Every row comes from one small tree of marks. Brackets hold a mark, then the marks that hang from it, in alphabetical order. Every link used is in the known rows. Which tree was each row made from?
Known rows
[P L]: [-0.20 -0.07  0.81 -1.91 -0.11 -0.42 -0.77 -0.06 -1.31 -0.61  1.36 -0.16
  0.49 -0.28 -0.74  0.56 -0.25  0.11  0.35 -0.37 -0.16]
[H [J [U [P C L]]]]: [-0.30  1.38  4.44 -0.73 -0.29 -1.87 -3.72  0.70 -1.01 -2.26  6.55 -0.28
 -0.81  0.49 -0.90 -0.99  0.67  0.32 -0.47  0.76 -1.29]
[C F [P A L]]: [-0.82 -1.97  0.94 -3.11 -0.24  0.37 -3.88 -0.34 -3.46 -0.92  6.13 -0.77
  0.02 -0.56 -1.50  0.23 -0.94  2.07  0.51 -2.93 -0.07]
[F [C [P A L U]]]: [-0.91 -1.36  0.10 -1.97 -0.50  2.26 -2.55 -0.64 -2.54 -0.51  5.33 -0.41
  0.42 -0.95 -1.10  0.79 -1.30  2.30  1.00 -4.39  1.00]
[H J]: [-0.50  0.48  1.16 -0.10 -0.11 -0.09 -1.47  0.50  1.07 -0.26  2.05  0.05
 -0.21  0.28  0.12  0.00  0.18  0.10 -0.22 -1.14 -0.16]
[P A U]: [-0.26 -1.52 -1.19  0.06 -0.68  1.47  0.71 -0.67  0.33 -0.27 -0.40 -0.31
  0.30  0.05 -0.01  0.19 -0.69  0.75 -0.20 -2.70  1.14]
[D [J U]]: [-0.79  1.45  0.73  0.65  0.32  2.10 -1.03 -0.14 -0.54 -1.10  3.75  0.53
  0.32  0.46 -0.38 -1.27  0.08  1.20 -0.45  1.95 -0.10]
[P A C L U]: [-0.06 -2.36 -0.08 -1.52 -0.46 -0.30 -0.93 -0.39 -2.07 -1.12  3.08 -1.09
  0.91 -0.02 -1.35  0.34 -0.67  1.19  0.05 -2.08  0.39]
[H [J [U [P A L]]]]: [-0.80  0.55  3.94 -1.17 -1.05 -0.08 -2.68  0.23 -0.66 -2.26  6.17 -0.21
 -0.99  0.48 -0.31 -0.80  0.06  0.91 -0.55 -1.61 -0.22]
[H [J [U [P A]]]]: [-0.63  0.68  3.10  0.73 -0.96  0.38 -1.93  0.28  0.65 -1.73  4.72 -0.07
 -1.51  0.77  0.44 -1.33  0.33  0.82 -0.95 -1.28 -0.05]
[J [U [P L]]]: [-0.14  1.73  2.93 -0.98 -0.49 -0.43 -1.46 -0.11 -1.01 -1.69  2.28  0.29
 -0.77  0.01 -0.40 -0.63  0.23 -0.01 -0.16  0.99 -0.58]
[D [J H [U [P A]]]]: [-0.56  0.79  2.90  0.66 -0.69  2.99 -1.56 -0.30 -0.55 -2.15  6.31  0.55
 -0.42  0.55  0.41 -1.96  0.14  2.76 -0.82  1.31  0.65]
[J U]: [-0.47  1.37  1.18  0.35  0.08  0.72 -0.99  0.09 -0.03 -0.76  2.14  0.29
 -0.33  0.25 -0.03 -0.86  0.22  0.37 -0.31  0.50 -0.28]
[C [P A L [U J]]]: [-1.26 -1.33 -0.22 -2.62 -0.32  2.94 -2.15 -0.73 -2.07 -0.98  5.60 -0.31
  1.78 -0.32 -1.52  0.76 -1.33  2.11  0.70 -4.03  1.78]
[H [J U]]: [-0.97  1.85  2.43  0.30 -0.03  0.63 -2.33  0.58  0.97 -1.04  4.09  0.34
 -0.55  0.54  0.09 -0.85  0.38  0.45 -0.48 -0.62 -0.42]
[C P]: [-0.14  0.36 -0.47 -1.09  0.27  0.62 -0.97 -0.02 -1.44  0.17  1.90 -0.05
  0.56 -0.25 -0.30  0.23 -0.38  0.76  0.37 -0.46  0.34]
[U P]: [ 0.50  0.40  0.93  0.60 -0.45 -0.63  0.23 -0.16  0.36 -0.37 -1.08  0.17
 -0.88  0.05  0.39 -0.32  0.27 -0.53 -0.19  0.82 -0.17]
[J H [U [P A L]]]: [-0.39  0.71  4.23 -1.55 -1.05  1.08 -2.27 -0.13 -1.30 -2.35  5.84  0.16
 -0.61  0.03 -0.02 -0.99  0.01  2.05 -0.34 -0.61  0.42]
[L P]: [ 0.23  1.15  0.37 -0.28  0.10 -0.31 -0.12  0.26 -1.29 -0.06  2.72 -0.23
  0.35 -0.55 -0.75  0.20 -0.20  0.31 -0.25 -1.23 -0.08]
[P C]: [ 0.38 -0.82  0.28  0.29  0.34 -1.43 -0.91  0.30 -1.10 -0.28  2.21 -0.63
  0.16  0.23 -0.61 -0.38  0.28  0.29 -0.13  0.94 -0.51]
[L [P U]]: [ 0.11  1.32 -0.62 -0.04 -0.11  0.83  0.40 -0.26 -0.26  0.01  0.43  0.01
  0.67 -0.72 -0.72  0.52 -0.58  0.20 -0.20 -2.40  0.50]
[U [J H] [P C L]]: [-0.10  0.12  4.07 -1.16 -0.12 -0.18 -3.37  0.28 -1.28 -1.81  6.84 -0.03
  0.47 -0.08 -0.98 -0.56  0.36  1.61  0.19  0.71  0.02]
[F [C [P A]]]: [-0.59 -1.43  0.33 -0.27 -0.16  1.60 -2.45 -0.07 -2.18  0.00  6.44 -0.48
 -0.34 -0.50 -0.35 -0.08 -0.68  2.31  0.57 -2.85  0.57]
[J H [U [P C]]]: [ 0.28  1.66  3.96  0.81 -0.13 -0.26 -2.58  0.38 -0.41 -1.71  4.96  0.24
 -0.85  0.32  0.18 -1.77  0.86  1.36 -0.62  2.09 -0.53]
[C [P A U]]: [-0.41 -1.22 -1.64 -1.05 -0.40  2.15 -0.25 -0.68 -1.10 -0.09  1.46 -0.35
  0.78 -0.21 -0.32  0.39 -1.08  1.53  0.19 -3.09  1.44]

Write each row's tree
[-0.88 -1.33  1.53 -1.05  0.29  0.19 -4.50 -0.29 -1.06 -1.25  5.01 -0.36
  0.58 -0.34 -2.20 -0.10 -0.34  1.09  0.35 -2.04 -0.39] => [P [C F] L [U J]]
[-0.25  1.04  1.79  0.11  0.34  1.66 -2.52  0.26 -0.54 -0.83  7.13 -0.01
  1.53 -0.53 -1.38 -0.24 -0.22  2.22 -0.18 -2.26  0.86] => [L [P C [U [J H]]]]
[ 0.18 -1.33  1.59 -1.48 -1.04 -0.73 -0.23 -0.34 -1.65 -1.27  2.02 -0.56
 -0.48 -0.02 -0.39  0.03 -0.31  0.48 -0.06 -1.02  0.21] => [U [P A L]]
[-0.46  2.33  3.32  0.83 -0.49 -0.05 -2.10  0.45  1.29 -1.33  3.01  0.48
 -1.42  0.55  0.47 -1.16  0.66 -0.06 -0.69  0.20 -0.57] => [H [J [U P]]]
[-0.31  1.87  1.62  1.21 -0.14  1.47 -0.68 -0.27 -0.22 -1.47  2.77  0.68
 -0.57  0.53  0.03 -1.62  0.37  0.68 -0.62  2.82 -0.33] => [D [J [U P]]]
[-0.29 -1.14  3.52 -0.65  0.03 -1.61 -4.72  0.06 -1.71 -1.66  6.17 -0.48
 -0.65 -0.12 -1.76 -0.75  0.29  0.66  0.11  0.11 -1.20] => [U J [P [C F] L]]
[-0.26  0.89  2.97  0.41 -0.35  1.61 -1.72  0.06  1.04 -0.93  3.28  0.73
 -0.23  0.02  0.36 -0.73  0.37  1.19 -0.03  0.08  0.71] => [U [J H] P]
[-0.78  0.16  1.22 -0.33 -0.46  3.47 -1.54 -0.20 -0.19 -0.92  6.66  0.05
  1.40 -0.53 -0.80 -0.03 -0.80  2.76 -0.27 -4.70  1.95] => [L [P A [U [J H]]]]
[-0.62 -1.89  0.13 -1.24 -0.12  0.73 -3.16 -0.30 -2.18 -0.31  4.78 -0.62
 -0.45 -0.25 -0.71 -0.29 -0.69  1.94  0.15 -2.59  0.08] => [C F [P A]]
[-0.71 -1.73 -0.91 -1.01 -0.36  1.87 -2.67 -0.75 -1.16 -0.25  2.58 -0.37
 -0.10 -0.45 -0.72  0.03 -1.05  1.86  0.20 -3.80  0.71] => [C F [P A U]]
[-1.19 -1.00  1.67 -2.02 -0.69  3.39 -2.09 -0.51 -0.25 -1.43  5.36  0.18
  1.47 -0.26 -0.82  0.32 -0.85  2.62  0.33 -3.81  1.86] => [P A L [U [J H]]]
[-0.77 -0.23  0.10 -2.79 -0.03  0.94 -3.58 -0.67 -1.81 -0.48  2.07  0.04
  0.41 -0.94 -1.46  0.74 -0.97  1.10  0.79 -2.74  0.04] => [C F [P L U]]
[-0.64 -0.31  1.10 -2.93  0.19 -0.06 -4.07 -0.17 -2.78 -0.58  4.34 -0.21
  0.13 -0.78 -1.46  0.40 -0.62  1.19  0.74 -1.46 -0.57] => [C F [P L]]
[-0.55  1.20 -0.03  0.30  0.10  1.96 -0.63 -0.19  0.13 -0.28  3.00  0.20
  1.24 -0.55 -1.19  0.36 -0.59  0.69 -0.07 -3.04  0.96] => [L [P [U J]]]
[ 0.01 -2.49  1.01 -1.69 -0.22 -1.44 -1.51  0.09 -3.02 -1.22  5.30 -1.31
  0.60  0.16 -1.39  0.02 -0.31  1.31 -0.03 -0.86 -0.17] => [P A C L]
[-0.10 -1.00  2.66  1.27  0.16 -1.16 -3.99  0.14 -0.42 -1.09  4.74 -0.30
 -1.09  0.18 -1.02 -1.30  0.54  0.55 -0.25  0.44 -1.03] => [U J [P [C F]]]
[-0.10 -3.00  0.88  0.27 -0.05 -1.34 -3.13  0.05 -1.69 -0.81  5.02 -1.23
 -0.81  0.21 -1.02 -0.94 -0.03  1.45 -0.42 -1.24 -0.82] => [P A [C F]]
[-0.44  0.81  3.72 -1.48 -0.47  1.17 -2.42  0.00 -0.27 -1.54  4.74  0.60
  0.27 -0.31 -0.40 -0.21  0.11  1.31  0.32 -0.25  0.58] => [U [J H] [P L]]
[ 0.15 -1.76  1.27  0.05  0.06 -1.51 -3.23  0.30 -2.99 -0.86  7.59 -1.44
 -0.40 -0.37 -1.76 -0.71 -0.21  1.78 -0.64 -2.45 -0.87] => [L [P A [C F]]]
[-0.13  0.15  1.98  0.81 -0.84  0.32 -0.62 -0.21 -0.36 -1.46  2.87 -0.14
 -1.26  0.50  0.32 -1.33  0.15  0.72 -0.71 -0.20  0.09] => [J [U [P A]]]
[-0.91  2.08  2.22  0.23  0.22  3.26 -1.95  0.00 -0.18 -1.46  5.55  0.98
  0.50  0.28  0.03 -1.48  0.20  2.40 -0.36  1.91  0.31] => [D [J H U]]
[ 0.10  1.60  4.78 -1.09 -0.26 -0.70 -3.27  0.33 -1.73 -2.31  6.21  0.08
 -0.44  0.02 -0.58 -1.18  0.59  1.48 -0.22  1.76 -0.69] => [J H [U [P C L]]]
[-0.69 -0.46 -0.12  0.08 -0.36  2.45 -0.56 -0.34 -0.59 -0.60  4.89 -0.34
  1.18 -0.33 -1.20  0.14 -0.92  1.53 -0.36 -4.49  1.51] => [L [P A [U J]]]
[-0.05  2.49  3.62  0.45 -0.48  1.14 -1.56  0.09  0.63 -1.43  2.76  0.83
 -1.05  0.08  0.79 -1.31  0.60  1.09 -0.43  1.15 -0.02] => [J H [U P]]
[-0.38 -2.87  0.80 -1.50 -0.39 -0.68 -3.27 -0.49 -2.10 -1.29  4.09 -1.11
  0.00 -0.29 -1.78 -0.07 -0.65  1.43  0.02 -2.80 -0.34] => [P A [C F] L U]
[-0.27 -3.02  1.75 -1.65 -0.18 -1.74 -3.80  0.00 -3.05 -1.38  6.24 -1.33
 -0.31 -0.09 -1.75 -0.39 -0.28  1.58 -0.05 -1.59 -0.93] => [P A [C F] L]
[-0.25 -1.20  0.93 -1.36  0.07 -1.05 -3.47 -0.34 -1.35 -0.96  2.35 -0.54
  0.04 -0.53 -1.74  0.14 -0.32  0.61  0.25 -1.31 -0.84] => [P [C F] L U]
[-0.64  0.06  1.22 -1.98  0.19  0.79 -3.26  0.05 -2.86 -0.25  5.95 -0.07
  0.17 -1.01 -1.07  0.66 -0.62  1.57  1.18 -1.67 -0.05] => [F [C [P L]]]
[ 0.21 -2.64  2.59 -1.07 -0.62 -2.42 -3.49 -0.13 -2.73 -1.75  5.23 -1.20
 -1.21 -0.06 -1.37 -0.73  0.00  1.03 -0.23 -0.77 -1.09] => [U [P A [C F] L]]
[-0.04 -1.17  3.09  1.21 -0.43 -1.29 -3.82 -0.01 -1.48 -1.89  5.97 -0.76
 -1.99  0.51 -0.63 -2.06  0.46  1.31 -0.88  0.01 -1.25] => [J [U [P A [C F]]]]
[-0.19  0.44  0.38  0.65  0.44  0.64 -1.54  0.09 -0.94 -0.54  5.22 -0.45
  1.39 -0.33 -1.75 -0.08 -0.33  0.95 -0.26 -2.18  0.40] => [L [P C [U J]]]
